What can hang from each mark:
Q761: Q36 Q39 Q100 Q157
Q879: Q857
Q36: Q761
Q157: Q761
Q857: Q39 Q475 Q879
Q100: Q761
Q402: Q36
Q475: Q857
Q39: Q761 Q857

Every row comes from one small tree of marks. The marks that hang from a mark follow it in brackets, in the order of their numbers. Every link used is in the known rows. Which tree was each row made from?
Known rows:
Q857[Q39 Q879]: [  5  -5 -12   9  -4  -1  -9  33 -12  -6   3 -20  -8 -16 -17  -6 -13  -2
  24]
Q475[Q857[Q39[Q761[Q36 Q157]] Q879]]: [ 17 -15  -3   8  -1 -41  13  31 -28 -12  20  -8  17 -25 -21 -20 -17   6
  37]
Q402[Q36]: [-12  -6 -16   2  -2  11  13   7  -2  -2  -6  -1  11   2 -15  -8 -14   8
  -4]
Q100[Q761[Q39]]: [ -1  -5  11  15  -1  -1   2   5  -7 -10   1  -5   1  13 -14 -11   6  -1
  15]
Q36[Q761[Q39[Q857[Q475]] Q100 Q157]]: [ -9 -19  30  11   0  -7  -5  29  -5  -6   6  -7  16   9   8 -25 -35 -39
  17]
Q157[Q761[Q36 Q39 Q100]]: [ -5   9  23  28 -26 -15   7  -3  -9   3  12  -2  12  -3   0 -40 -27   2
  13]
Q879[Q857[Q39[Q761[Q36 Q100 Q157]] Q475]]: [ -5  14  18  25  -3 -45 -12  32 -11  -7   3 -18  15   3   3 -32 -23 -11
  25]
Q36[Q761[Q39[Q857[Q879]] Q157]]: [ -1 -28  17  10   4  -7   1  44  -8  -8   4  -3   3  -1 -15 -11 -29 -33
  23]
Q475[Q857[Q39[Q761[Q100 Q157]] Q879]]: [ 21 -18   0   7  -1 -28   8  30 -28 -11  22  -9  17 -33 -17 -15 -23   2
  34]
Q761[Q36 Q39[Q857]]: [ -8 -20   5  14  -5 -18  10  17  -6 -18  22 -12  12  14   4 -33 -20  -8
  23]
Q100[Q761[Q36 Q39[Q857[Q879]] Q157]]: [ -1 -17  15  23 -14 -18  12  26 -13  -5  19 -13  10  18 -14 -36 -19 -10
  36]
Q157[Q761[Q36 Q39[Q857[Q475 Q879]] Q100]]: [  0  -2  18  33 -25 -13   6  19   2  -2  27 -13   7  -8   0 -53 -41  11
  26]
Q36[Q761[Q39[Q857[Q475 Q879]] Q100 Q157]]: [ -7 -21  29  11  -5  -3  -6  37  -8  -4  11 -10  10   3   0 -25 -41 -33
  22]
Q857[Q39[Q761[Q36]] Q475 Q879]: [  4   9  -3  25  -8 -29  -5  33   3 -19  12 -35  -3 -15  -5 -39 -16  19
  36]
Q100[Q761[Q36 Q39[Q857[Q475 Q879]] Q157]]: [ -2 -12  17  22 -11 -16   9  28  -6  -6  21 -22  10  22  -8 -43 -22  -7
  38]
Q475[Q857[Q39[Q761[Q36 Q100 Q157]] Q879]]: [ 14 -13   4   9  -9 -39  10  26 -32 -10  25  -8  22 -25 -14 -26 -24   5
  36]
Q402[Q36[Q761]]: [-22  -7  -2   5  -2   2   6  14  -4  -1 -18  13  11   9 -19  -5 -10  -1
  -5]
Q157[Q761[Q36 Q39[Q857] Q100]]: [ -2  -6  19  33 -24 -18  10   7  -1  -1  20  -2  12  -6   2 -46 -34   1
  20]
Q879[Q857]: [ -6   5   9   6   2 -17 -13  21 -10   4  -1   9  -1   5 -12   6  -3  -3
   1]

Which tree is each row?
[ -6 -17  23  15 -22 -10   6  29 -15  -6  38 -33  23  11  15 -56 -56 -21
  35]
Q761[Q36 Q39[Q857[Q475 Q879]] Q100 Q157]
[  1  10   4  23  11 -36 -15  37   0 -14  -4 -15   0  -7  -8 -15  -9  -2
  21]
Q879[Q857[Q39[Q761] Q475]]
[ 14 -21   4  27  -9 -20   7   9  13 -18  21   5   6 -27   7 -27 -19  11
  14]
Q39[Q761[Q100] Q857]
[-12 -10  34   6  -6  -5  -4  16 -19   0  -4   1  16   8   2 -12 -27 -41
   9]
Q36[Q761[Q39 Q100 Q157]]
[  9 -12   0  29 -11 -32   8  29  19 -20  31 -15  -2 -16   0 -46 -21  33
  32]
Q39[Q761[Q36] Q857[Q475 Q879]]
[-12  -3  29   8 -23 -13  10   2 -28   1  19 -19  30  18  16 -39 -39 -31
  19]
Q761[Q36 Q39 Q100 Q157]
[ 15 -17   5  27 -12 -12  -1  27  18 -17  32 -15  -3 -30   3 -38 -29  26
  24]
Q39[Q761[Q100] Q857[Q475 Q879]]
[  4 -23  -1   8  14   3   3  26  10 -21  18 -24   2   0   4 -22 -22 -10
  21]
Q761[Q39[Q857[Q475]]]
[-18 -16   3   6   3   5  14  26 -11  -5 -15  -1  17   8 -21 -11 -27 -23
   5]
Q402[Q36[Q761[Q39 Q157]]]
[  6 -25  -2   8   8   8   0  38   6 -20  25 -28  -6  -6  -6 -22 -28  -1
  27]
Q761[Q39[Q857[Q475 Q879]]]
[ -7   8  19  16 -17 -24   9  -2 -11  10   1   1  14  27  -3 -26   0  -5
  17]
Q100[Q761[Q36 Q157]]
[  6   2  12  20 -12 -38  18   2  -2  -7   7  -4  12  -8   2 -27 -13   3
  16]
Q39[Q761[Q36 Q157]]
[ -8  16  16  26  -4 -44 -16  28  -9 -10   3 -14  10   2   1 -30 -14   0
  22]
Q879[Q857[Q39[Q761[Q36 Q100]] Q475]]
[ 20 -17  -9   7   6 -29   6  30 -22 -17  18  -5   8 -34 -25  -9  -8  15
  31]
Q475[Q857[Q39[Q761] Q879]]
[ 11 -10   7   8  -1 -45  13  11 -27 -11  16  -3  30 -16  -2 -25 -15  -6
  29]
Q475[Q857[Q39[Q761[Q36 Q100 Q157]]]]
[ 11 -20  13  31 -28 -32  13  25  -2  -8  35  -6  11 -22   2 -46 -41   8
  31]
Q39[Q761[Q36 Q100 Q157] Q857[Q879]]
[-14 -17  27  12  -2  -5 -12  22  -2 -12   6   0  10  10   7 -23 -21 -22
  12]
Q36[Q761[Q39[Q857[Q475]] Q100]]
[ 17 -16  -2   8  -2 -27   4  25 -26 -15  22  -4  13 -34 -19 -13 -15  14
  30]
Q475[Q857[Q39[Q761[Q100]] Q879]]
[ -3   0  20  32 -20 -17   7   9   5  -2  21 -10  12  -1   7 -53 -36   4
  22]
Q157[Q761[Q36 Q39[Q857[Q475]] Q100]]
[ 14 -12  -1   7   7 -48  16  17 -23 -14  12  -4  26 -17  -8 -20  -9  -4
  30]
Q475[Q857[Q39[Q761[Q36 Q157]]]]
[-18 -26   8  11  -5   5  11  28 -12  -5  -3   1  23   6 -12 -23 -40 -25
   8]
Q402[Q36[Q761[Q39[Q857] Q100 Q157]]]
[ 12  -4   3  22  -3 -24   4  13  -8 -12   0 -17  12 -23   4 -22 -20 -20
  22]
Q857[Q39[Q761[Q100 Q157]]]
